What can hang from each mark
pigen: lupif ripi
zetomug: ripi tofur
zala: lupif
vabo: nalaga parug roluko
zevo: roluko
roluko: ripi zevo
tugal: lupif
lupif: nalaga pigen tugal zala
saro: tofur zevo
parug: vabo zevo
tofur: rakip saro zetomug
lorobo: lupif
nalaga: lupif vabo
ripi: parug pigen roluko zetomug

Each row was made from one small tree. The marks that hang from a mark follow it in brackets, in alphabetical order. Every link used is in the known rows. Write each row's tree.
In the rows, zero is written as 100.
Known rows
tofur{saro{zevo} zetomug{ripi{roluko}}}:  67  93 136 114 122  96 100  99 125 123 118  84 100  84 101  92 104 107 157 166 111  70  62 129 135  85 104  91 100 122  70 117 103 118 124  83 100
vabo{nalaga{lupif} parug{zevo{roluko{ripi{zetomug}}}}}:  65 132 135  99  99  85  94 133 107  82 107  93 107 116  87  91 107  77 148 122 112 104  43 134 143 106  83 101 137 127  65 111 107  88 148  78  96
tofur{zetomug{ripi}}:  86  95 101 108  97 102  90  98 108 109 104  91  97  90  99  94  98 101 117 132 107  82  92 116 117  88  98  93  96 107  93 106  94 111 105  97 104
tugal{lupif{nalaga{vabo}}}: 108  95  89  98  83  93  65 105  88 106 102 109  93 107 110 105 102  88  90  64  79 105  87  85  94  99  93 105 125  78 108  90 119 103 108 112 100
zala{lupif}: 100 105  95 100  86  97 103 100  89 104  93 107 105 109 105 100 110  95  91  94  87 110  88  91  92  94 103 106  91  90 101 103 108 101  79 103 101
roluko{ripi{parug{vabo} pigen{lupif{tugal zala}}} zevo}:  62 113 116 104 101  82  92 135 101  84  94  91 103 113  91  93  97 104 136  69  93 128  89 113 106 118  75  84 120  85  81 130 121 113 117 121 105
zala{lupif{nalaga{vabo} pigen tugal}}: 116 101  94 107  83  91  79 110  69 117  83 122  81 110 114 105 110  94  70  46  61 104  92  63  89 108 107 105 120  67 119  94 125 109  77 105 118
zala{lupif{nalaga{vabo{roluko{zevo}}} pigen tugal}}: 101  97  98 101  91  91  72 132  80 116  80 114  82 114 109 107 109  93 100  56  79 109  93  68 105 102 107 101 135  75  95  96 111 129  94 100 112
tofur{rakip saro zetomug{ripi}}:  93  84 101 118 116 106  96  89 113 113 124  96  94  89 101  92 100 102 123 145 115  67  83 110 114  77 104 103  87 114 111 121  77 105  96  92 101
tugal{lupif{nalaga{vabo{parug roluko}} pigen{ripi}}}: 123  92 118  86  86  84  52 123 117 112  74 102  93 117 105  94 109  69 116  74  76  96  79  89 115  90  86 105 152  86  88  95 123 125 125 102  96
zevo{roluko{ripi{parug{vabo} pigen{lupif{nalaga zala}}}}}:  71 123 134  98 106  69  79 123 101  78 101  96 102 116  94 101  99  87 141  66  84 114  64 120  99 116  72  97 142  89  81 120 133 102 127 105  96
tofur{rakip}: 104  94  97 107 106 100 100  96  99 102 113 102 100 102  98  97 100 100  92 100 106  96 103  87  99  92 103 100  95 103 114 110  88  97  93  96 102
zetomug{ripi{parug pigen{lupif} roluko{zevo}} tofur{rakip}}:  61 116 137 111 132  82  88 123 124  92 128  83 114  96  92  90  91  90 163 110 124  86  85 125 129  96  97  83 118 114  70 150 106 104 137  87 104
tugal{lupif{pigen{ripi{roluko}}}}: 100 110 127  93  87  89  78  88 105  96  77  88 101  94  96  87 105  86 100  89  79  97  84  94 113 100  86  91 120  85  88 101 135 105 111 102  98
zevo{roluko{ripi{pigen{lupif{tugal zala}}}}}:  89 122 125 108  98  83  91 107  93  81 100  95 108  94  88  90  91  87 108  83  86 120  73  86  98 117  90  87 101  85  85 110 115  91  98 125 114
zevo{roluko{ripi{parug pigen zetomug{tofur}}}}:  73 123 162  95 124  86 102 118 122  78 119  81 106  93  86  94 101  87 162 117 135  83  71 125 136 113  91  89 123 124  65 130 113  83 154  85 107
tugal{lupif{pigen zala}}: 126  83  94 100  71  88  84  90  83  90  80  98  96  83  99  89  99  85  71  66  77 104  94  85  85  98  86 103 109  82 108  87 117 103  75 127  93
vabo{nalaga{lupif{zala}} parug}: 114 100  95 108  83  90  90 123  98  92  93 116 111 107 100  92 106  79  92  83  80 120  83 106  95  90  91 120 120 103  95  92 100  92  86 107  91
tofur{rakip saro{zevo} zetomug{ripi{parug}}}:  74  79 118 122 125  92 107 104 124 121 133  89 100  92 105  89 110 109 149 163 124  65  63 127 138  67 106  95  96 129 100 132  87 115 119  81 100
tofur{rakip saro{zevo{roluko}} zetomug{ripi{parug pigen}}}:  65  96 143 127 138  83 105 102 126 107 133  84 114  82 102  91 108 102 163 162 125  69  43 127 141  75 110  91 107 142  72 147  95 115 138  73  97
nalaga{lupif}:  97 114  90 101  83 101  96  98  95  94 104 103 106 109  98 106 103  96  89  94  88 110  91  99  92  95  95 110 105  96 100  95 107  92  87  94 102
saro{tofur}: 110  99 105  98 117  97 108  95 107 100 107  96  96  92 103  91 100  96 116 108 108  91 107 108 104  96 103 102  92 103 100 101  94  91  98  95 100
tofur{zetomug}:  95  95 100 110 100 109  97  98 102 107 107  93  92  97 106  97 103 100 108 118 106  89  94  99 107  88  94 102 100 101  98 102  95 101  94 105 106
pigen{lupif{nalaga}}: 102 106  91 101  95  90  86 106  90  98 108 106  90 107 110 107  94  83 100  81  77 103  81 101  90  95  95 101 112  77 107  96 112  95  86 105 102
zetomug{ripi{parug pigen} tofur{saro{zevo}}}:  83  94 135 109 136  79 113 110 136 102 123  88 111  83 104  95  99  94 160 139 116  72  68 140 126  89 111  89 110 130  72 134 106 109 140  83  89
roluko{ripi{zetomug} zevo}:  68 107 121  85  93  99  88 120 105  88 103  87  90 100  82  98  92  99 142 122 127  88  86 118 135 105  89  87 108 101  82 103 101 100 130 101 105
zevo{roluko{ripi{zetomug}}}:  75 120 138  89 101  96  95 105 105  88 107  88  98 100  81  97 100  95 138 123 121  90  71 112 128 113  91  91 110 108  80 104 106  89 135  89 108
ripi{parug}:  91 100 111 101 106  95 104 112 102  99 102 100 104 103 102  98 109 105 110  99 108 102  96 111 114  96  96 100 109 107 101 112 107 104 114  93 101
vabo{nalaga roluko}: 103  94 101 105 114  97  95 129 110  95  95  99 104 105 100 102 106  91 109  96 102 110  97 108 112  97 112 110 121 114  80  95  85 111 121  89  95
zala{lupif{pigen{ripi{zetomug}}}}: 100 118 125  89  80  91  91  96  93  94  77  93  93 103  95  94 112  81 109 100  81  89  77 100 109  97  97  96 107  82  96  97 131  96  93  95 102
lorobo{lupif{zala}}: 112  97  97 105  72  87  94  95  86  97  87 108 108  94  97  93 104  88  88  77  88 119  97  84  83  93  86 102  97  86 110  83 101  98  73 125  94
parug{vabo{nalaga{lupif{tugal zala}}} zevo}:  83 121  84 121  97  88 107 116  84  93  94 104  99 118 105  92 109 102  90  60  68 138 101 107  83 116  84 101 126  96 105  99 105  95  91 100  89
roluko{ripi{pigen zetomug{tofur}} zevo}:  75 109 133  92 107  94  91 121 117  78 113  81  94  89  87  97  85  83 155 116 132  78  87 117 129 107  91  83 114 107  68 116 100  92 138 103 101
vabo{nalaga{lupif{tugal}} roluko{ripi{parug{zevo}}}}:  71 117 107 111 102  84 102 149 103  90 106  93 103 119  95  94 114  99 112  96 103 126  75 112 140  99  92 101 132 118  85 112 100 113 133  84 107
parug{vabo{nalaga roluko}}:  93 101  99 103 122  99 101 133 117  99  89  95 102 121 101 104 109  96 122  84  96 118 108 117  99 109 102 111 135 113  74 101  89 117 131  82  87
vabo{nalaga{lupif}}:  99 113  85 108  92  97  95 113  95  87 102 110 106 110 105 105 105  88  85  84  82 115  86 107  98  95 102 115 115 101  95  92 102  90 101  91  97

Write each row's tree
 72  90 123 126 127  84  99 114 122 105 136  82 109  91 106  93 104  95 157 151 109  72  44 129 127  68 108  97  99 122  78 143 103 114 119  90 101
tofur{rakip saro{zevo} zetomug{ripi{parug pigen{lupif}}}}
 91 119 128 113 133 100 119  98 124 103 135  90  92 107 105  85 111  86 145 119 109  84  85 107 113  89  94  87  98  90 124 135 102  65 105  94 115
pigen{lupif{tugal} ripi{parug zetomug{tofur{rakip saro}}}}
 92  99 124 114 145  94 120  85 127 111 139  92 102  97 109  91  99  91 146 137 125  72  75 105 104  89 108  96  98 122 101 124  79  81 115  82  94
zetomug{tofur{rakip saro{zevo{roluko}}}}
 63  93 133 121 126  97  82 103 118 103 124  88 102  76  94  94  93 101 152 147 126  70  72 113 137  83 107  91 106 123  69 137  88 119 122  88  98
tofur{rakip saro zetomug{ripi{pigen roluko{zevo}}}}
101 111 106  98  83 101  73 130 102 103  90  99  92 119  86 102 106 100  96  74  87 107  93  77 109 112  96 111 128  91  89  92 112 116 114  96 126
nalaga{lupif{pigen tugal} vabo{roluko{ripi}}}
100  84 107 118 127  98 114  94 114 116 131  84  92  89 111  81 103  99 135 144 121  72  89 101 117  71 105  95  85 115 101 112  82  95  93  90 105
saro{tofur{rakip zetomug} zevo}
 59 127 148 111 132  75  97 123 122  91 120  75 112  94  96  90  97  90 166 113 110  90  77 141 130 110  91  81 124 122  60 140 126 107 147  86  97
zetomug{ripi{parug{zevo} pigen{lupif} roluko} tofur}
 56 126 142  97 124  90 103 134 114  84 100  90 101 120  88  97 113 100 156  98 118 105  77 144 137 123  86  96 142 121  70 120 112  95 169  72  99
zevo{roluko{ripi{parug{vabo{nalaga}} zetomug}}}
107  97 105 101  82  97  71 140  97 110  80 107 100 112  92  92 108  91 110  68  89 119  98  78 104 103  88 110 138  94  86  95 102 121  96 110 110
nalaga{lupif{pigen tugal zala} vabo{parug roluko{zevo}}}
 56 113 137 106 145  86 114 105 132 119 113  74 104 102 106  82 114 110 185 149 123  81  77 154 136  95  92  82 116 131  68 131 103 110 145  62  95
saro{tofur{zetomug{ripi{parug{vabo}}}} zevo{roluko}}
 55 125 160 116 150  82 114 141 122  84 114  76 103 103  97  94 113  94 175  90 117  99  91 148 133 125  89  91 159 136  48 136 122  97 176  68  85
ripi{parug{vabo{nalaga} zevo} pigen roluko zetomug{tofur}}
 65 123 145 101 115  80 102 133 115  76 126  69  98 102  90  92  97  82 168 115 121  85  64 136 132 109  81  86 120 115  71 129 123  89 149  99 106
roluko{ripi{parug{zevo} pigen{lupif} zetomug{tofur}}}
 73  94 139 120 127  91  99  99 122 100 133  84 102  89  99  92  99  95 153 156 126  67  41 103 130  82 103  96 100 127  75 132  91 104 127  92 103
tofur{rakip saro{zevo{roluko{ripi{pigen}}}} zetomug}
101  96 133  93 121  95  99 149 137  96 106  89  96 107  89  89 103  71 156 122 129  86  87 124 138  99  96 105 132 126  64 108  82  97 148  89  99
vabo{nalaga parug roluko{ripi{zetomug{tofur}}}}
128  87  98 104  65  75  78  95  73  95  76 117  88  85 103  99 100  76  71  49  69 102  89  78  83  91  86 104 122  72 120  76 113 105  65 123  93
lorobo{lupif{nalaga pigen zala}}
 70 121 153  88 101  93  80 107 110  91  85  82  88  93  86  92  99  92 146 113 107  80  85 114 139 108  90  79 128  94  73 103 125 103 134  87 102
lupif{pigen{ripi{roluko{zevo} zetomug}}}
 86 115 140  88  93  81  52 127 104 115  73 112  89 122 105  94 110  81 137  82  80  87  71  95 128  98  87  96 144  78  81 108 137 122 120  96 103
zala{lupif{nalaga{vabo{parug}} pigen{ripi{roluko{zevo}}}}}
 75 101 127  89 117 104 102 113 121  92 123  88  83  94  92  97  90  89 163 137 139  65  81 127 128 100  90  92 104 106  89 113  88  85 131 101  99
roluko{ripi{zetomug{tofur{saro}}} zevo}
106 103  96 102  79  89  71 110  87 108  96 119  95 111 107 109 105  88  99  61  83 107  89  83  92  97  94 108 123  80 109  83 109 105 103 109 105
lorobo{lupif{nalaga{vabo}}}
117  96  99 108  97  93  77 110  82 112  89 116  75 101 109 103 102  99  80  52  74  94 105  75  96 114 104  98 129  77 119  93 117 109  99 102 116
lupif{nalaga{vabo} pigen tugal}
 90  89 112  91 108  99  92 133 120 110  93  96 108 109  97  96 102  91 139 119 122 106  91 107 125  90  97  99 121 117  70 112  83 125 121  95  92
vabo{parug roluko{zevo}}
 55 126 129 103 130  87 112 112 107 101 104  87 106 121 101  95 113 113 148 100 113 109  84 134 115 119  79  90 132 124  83 130 112 109 147  73  89
ripi{parug{vabo zevo{roluko}}}
 86 116 107 101  92  96  82 126 103 109 106 102 107 129  98  98 109  96 125  99  95 105  77 108 108 102  84 110 126 114  88 106 113 106 122  94 100
nalaga{lupif vabo{parug{zevo}}}
 84 108 110 100  97  84  88 151 117  93  99  95 109 124  92  94 106  80 129 115 105 112  64 122 135  93  88 113 135 128  66 106  94 116 136  86  92
vabo{nalaga{lupif} parug{zevo} roluko{ripi}}
 72 114 157 118 152  85 118 105 116  86 144  81 103  86  98  91 107  88 171 129 141  72  63 124 128 101  98  93 122 140  84 148  95  80 145  74  91
ripi{parug{zevo{roluko}} pigen zetomug{tofur{rakip saro}}}
 60  93 109 128 142  92 106 122 118 109 123  91  94 110 108  88 113 109 152 131 117  78  77 150 131  89  93 100 126 136  99 141  83 118 142  71  85
tofur{rakip saro zetomug{ripi{parug{vabo{nalaga} zevo}}}}
 73 108 117 106  93  81  88 134  94  80 101  94 103 100  92  89  93  96 122  81  99 120  79 103 119 105  83  84 106  85  88 121 117 107 107 129 111
roluko{ripi{parug pigen{lupif{tugal zala}}} zevo}
108 104 122 106  93  84  96 101  96  98  76 101  91  94  99  81 110 100  92  76  81 103 104  92 110 100  86  85 112  83 122 104 121 103  89 112 107
lupif{pigen{ripi{parug}} tugal zala}
 43 144 154  93 126  85 105 108 118  94 100  75 102 122  93  90 117 106 177 118 113 101  77 147 132 119  73  75 138 119  79 128 125  97 163  68  88
pigen{ripi{parug{vabo zevo{roluko}} zetomug}}
107  90 104  99  92  89  72 144  89 126  75 117  88 119 111 100 113  84 110  64  82 110  83  71 115  98 102 104 141  83  87 107 108 135  97  99 109
zala{lupif{nalaga{vabo{parug roluko{zevo}}} pigen tugal}}
 60 107 141  91 100  87  90 136 107  75 107  84 101  94  82  99  98  98 152 115 131  92  71 125 150 104  91  86 122 115  64 123 114 109 149  97 104
roluko{ripi{parug pigen zetomug} zevo}
101 118 119 110 112  93  83 119  97  97 122  99  87 100 108 107  96  77 127  64  85  99  93  89  93 116 103  93 129  76  91 107 120  78 110 108 119
ripi{pigen{lupif{nalaga{vabo} tugal}} zetomug{tofur}}
119  86  88 101  72  83  79  90  78  95  97 108  94  90 107  96  98  82  75  67  73 113  88  82  85  90  84 100 114  74 118  85 114  96  71 125  89
tugal{lupif{nalaga zala}}
